What can hang from each mark:
z421: z382
z110: z605
z243: z872
z471: z382 z605 z872
z382: z421 z471 z501
z501: z273 z382
z872: z243
z605: z471

Every row comes from one small tree of marks. The marks that hang from a mark follow it in brackets, in the order of their numbers. Every link used is in the known rows. Which tree was each row made from?
Known rows:
z872(z243): [-0.55  1.41  1.93  0.27  1.32 -0.13  0.31 -1.44  1.46  0.69 -2.08 -1.21
 -1.16 -0.49 -1.83 -1.54 -1.38  0.73  0.23]
z382(z421 z471(z605 z872)): [ 0.13  4.30  1.44 -1.66  1.11  0.89 -1.16  0.25  1.92 -0.31 -4.21 -0.92
 -3.10 -0.74 -1.09 -1.65  0.23 -0.33 -0.93]
z421(z382): [-0.55  1.51  1.92 -0.73  2.26  2.50 -0.99 -0.11  3.25 -0.77 -2.02 -0.91
 -0.93 -0.56 -3.46 -2.49 -1.20 -1.05  0.29]
z501(z273 z382(z471(z872(z243)))): [-0.11  1.01  2.57  0.13  1.10  0.20 -0.13 -0.40  2.88 -0.64 -1.40 -1.77
 -1.50 -1.16  0.27 -3.62 -3.29  0.42  3.45]
z501(z273 z382(z421 z471(z605))): [-0.02  1.82  3.56 -1.22  1.11  0.59  1.22  0.17  4.54 -1.71 -2.05 -1.01
 -2.04 -1.75  1.25 -4.15 -2.60 -1.81  2.18]
z421(z382(z501(z273))): [-0.71  0.21  2.13 -0.63  3.21  2.20 -0.89  0.37  4.18 -1.28  0.20 -0.82
  0.02 -1.13 -2.45 -3.70 -3.42 -1.29  3.08]
z471(z382 z605): [ 0.17  2.51  1.60 -0.37  1.65 -0.77  1.09 -0.29  2.50 -0.05 -3.20 -0.82
 -1.60  0.21 -4.77 -1.96  0.60 -1.99 -0.80]
z421(z382(z471(z605) z501(z273))): [-0.70  2.30  1.99 -1.25  1.19  2.86 -0.81  0.89  4.17 -1.43 -0.71 -0.82
 -1.47 -1.76 -2.68 -3.51 -3.46 -1.48  2.11]
z110(z605(z471)): [ 0.25 -4.25  1.39  0.45  3.00  1.32  0.15  0.07  1.40  1.05 -2.34 -1.25
 -1.03  2.14 -4.46 -2.40 -0.26 -1.24 -2.49]
z243(z872): [-0.27  1.46  2.64  0.71  1.30  0.16  0.78 -1.86  3.16  0.98 -2.33 -1.12
  0.80 -0.54 -2.44 -2.59 -0.77  0.52 -0.57]
z382(z421 z471): [-0.48  2.50  2.11 -1.54  1.05  0.52 -1.22  0.02  4.73 -0.67 -4.03 -1.11
 -2.40 -0.96 -1.26 -2.60 -0.73 -0.60 -0.80]
z501(z273 z382(z421 z471(z872))): [ 0.09  0.98  2.93 -0.90  1.99  0.26 -0.62  0.12  4.30 -1.39 -1.94 -1.42
 -1.64 -1.19  1.65 -4.07 -2.57 -0.55  3.23]
z605(z471(z382(z501) z872)): [ 0.38 -2.03 -0.41  0.07  2.84 -0.43 -1.15  0.47  2.21  1.00 -1.75 -2.00
 -0.81  2.63 -3.13 -1.64 -0.22 -0.94  0.11]
z501(z382(z421)): [-0.02  0.75  3.17 -1.02  2.75  0.14  1.18 -0.67  4.10 -1.53 -2.58 -0.96
 -1.00 -0.67  1.41 -3.45 -1.00 -1.56  0.84]
z471(z382 z605 z872): [ 0.65  2.95  0.73 -0.16  2.40 -0.84 -0.29 -0.18  0.66  0.39 -3.23 -1.06
 -1.81  0.71 -4.28 -1.22  1.12 -0.90 -0.11]
z110(z605(z471(z382(z501(z273))))): [ 0.25 -5.54  1.22  0.55  3.30  0.31 -0.25  0.53  3.24  0.52 -1.08 -1.47
 -0.63  2.07 -3.68 -3.15 -1.42 -1.87 -0.28]
z501(z273 z382(z471(z605 z872))): [ 0.31  2.12  2.76 -0.33  1.43  0.53  0.75  0.19  2.22 -0.88 -1.75 -1.26
 -1.67 -1.10 -1.28 -3.83 -2.44 -0.65  2.72]
z382(z471): [-0.38  2.38  1.83 -0.63  0.84  0.51 -0.68 -0.07  3.30 -0.05 -3.54 -1.20
 -1.76 -0.64 -4.71 -2.70 -0.94 -0.06 -0.73]
z421(z382(z471)): [-0.72  2.42  1.67 -1.05  0.70  2.95 -1.75  0.37  4.17 -1.04 -2.87 -1.25
 -1.84 -0.89 -3.51 -2.57 -1.60 -0.72 -0.17]
z471(z605 z872): [ 0.58  3.60  1.30 -0.15  2.85  0.42  0.37 -0.30 -1.29  0.63 -2.80 -0.49
 -1.47  0.15 -4.40 -1.34  0.70 -0.07 -0.49]

Which tree is each row?
[-0.25  1.97  1.23 -1.62  2.51  0.26 -2.08  0.47  4.06 -0.97 -2.44 -1.06
 -1.92 -0.92  0.27 -2.79 -1.77  0.01  1.34]	z382(z421 z471(z872) z501)
[-0.80  1.80  1.58 -1.32  1.40  2.76 -1.61  0.64  4.91 -1.53 -1.59 -1.16
 -1.34 -1.29 -2.52 -3.17 -2.85 -0.96  1.17]	z421(z382(z471 z501))
[-0.01  1.21  0.63 -0.33  2.02 -1.32 -2.17 -0.92  2.82  0.16 -3.04 -1.75
 -2.12  0.33  0.91 -0.88 -0.01  0.34  1.15]	z471(z382(z421) z872(z243))
[-0.39  4.01  1.02 -1.07  0.03  3.20 -1.70  0.13  1.64 -0.48 -2.78 -1.35
 -2.80 -0.99 -1.92 -1.30 -1.45  0.15 -0.04]	z421(z382(z471(z605 z872(z243))))
[-0.34  3.22  0.99 -1.42  1.49  2.94 -1.48  0.83  2.69 -1.26 -1.72 -0.95
 -1.87 -1.16 -2.32 -2.41 -2.15 -0.70  0.98]	z421(z382(z471(z605 z872) z501))
[ 0.60 -4.36  0.43  0.60  3.15  0.50 -1.16  0.28  1.37  1.09 -2.71 -1.70
 -1.41  2.84 -4.08 -1.87  0.42 -1.08 -1.85]	z110(z605(z471(z382 z872)))
[ 0.36  3.68  1.12  0.07  1.72  0.35  0.36 -0.97 -1.79  1.05 -2.45 -0.85
 -1.96 -0.20 -2.18 -0.52 -0.07  0.85 -0.11]	z471(z605 z872(z243))
[ 0.13  1.95  2.35 -1.32  1.62  0.53 -0.40 -0.08  3.80 -1.48 -3.38 -1.38
 -2.10 -0.73  1.63 -3.18 -1.09 -0.50  0.84]	z501(z382(z421 z471(z872)))
[-0.05 -2.97  0.66 -0.48  2.60 -0.52 -0.54  0.64  4.90  0.30 -1.22 -1.83
 -0.80  1.70 -1.25 -2.60 -1.30 -2.15  0.78]	z605(z471(z382(z421 z501(z273))))
[ 0.02 -1.82  0.49 -0.47  1.83 -0.27 -0.57  0.26  4.13  0.63 -2.97 -1.92
 -1.49  2.26 -2.05 -1.68  0.50 -2.00 -1.51]	z605(z471(z382(z421)))
[ 0.59 -3.96  0.76  0.61  3.51  1.30 -0.74  0.14  0.13  1.32 -2.42 -1.40
 -1.17  2.49 -4.13 -1.95  0.18 -0.57 -2.05]	z110(z605(z471(z872)))
[-0.54  3.61  1.71 -1.32  0.28  3.22 -0.84  0.43  3.18 -1.04 -2.96 -0.98
 -2.33 -1.15 -3.69 -2.27 -1.24 -1.24 -0.71]	z421(z382(z471(z605)))
[ 0.17 -1.36 -0.32 -0.09  1.42 -0.35 -1.62 -0.23  2.17  1.30 -2.77 -2.35
 -2.05  2.38  0.06 -0.53  0.27 -0.37 -0.63]	z605(z471(z382(z421) z872(z243)))
[ 0.19  3.24  2.07 -0.55  0.30  0.73  0.94 -0.49  1.47 -0.72 -2.93 -1.41
 -2.38 -0.87  0.06 -2.33 -1.44 -0.05  0.52]	z501(z382(z471(z605 z872(z243))))
[ 0.43 -4.20  0.25  0.86  2.32  0.46 -1.12 -0.22  1.01  1.38 -2.46 -2.00
 -1.68  2.60 -2.65 -1.39 -0.09 -0.54 -1.60]	z110(z605(z471(z382 z872(z243))))
[-0.91  1.10  1.92 -0.98  1.61  2.61 -1.65  0.86  5.12 -1.43 -0.67 -1.11
 -0.95 -1.61 -2.47 -3.88 -3.80 -1.02  2.70]	z421(z382(z471 z501(z273)))
[ 0.18 -1.35 -0.54  0.52  1.31 -0.35 -1.33 -0.32  1.31  1.66 -2.50 -2.34
 -1.70  2.65 -2.20 -0.56  0.12  0.06 -0.62]	z605(z471(z382 z872(z243)))
[-0.03  1.82  1.51 -0.57  2.33 -0.99  1.27  0.02  3.26 -0.57 -1.84 -0.64
 -1.06 -0.15 -3.75 -2.50 -0.61 -2.22  0.45]	z471(z382(z501) z605)
[-0.64  0.81  2.41 -1.47  2.25  0.09 -1.14  0.55  5.94 -1.21 -1.25 -1.00
 -1.31 -1.77  0.07 -4.09 -3.43 -0.95  2.75]	z382(z421 z471 z501(z273))
[ 0.33  3.21  2.41 -1.56  1.24  0.73  0.50 -0.04  2.85 -1.44 -3.54 -1.11
 -2.66 -1.01  1.43 -2.84 -0.71 -1.01  0.23]	z501(z382(z421 z471(z605 z872)))
[-0.06  1.19  2.05 -1.10  2.75 -1.13  0.75  0.28  4.66 -1.01 -1.31 -0.65
 -1.27 -0.72 -0.91 -3.02 -1.44 -2.71  1.99]	z471(z382(z421 z501(z273)) z605)
[ 0.18  2.44  0.45 -0.10  1.91 -1.15 -0.10 -0.54  0.79  0.21 -1.63 -1.20
 -1.74  0.13 -1.08 -1.00 -0.96 -0.17  1.54]	z471(z382(z501) z605 z872(z243))
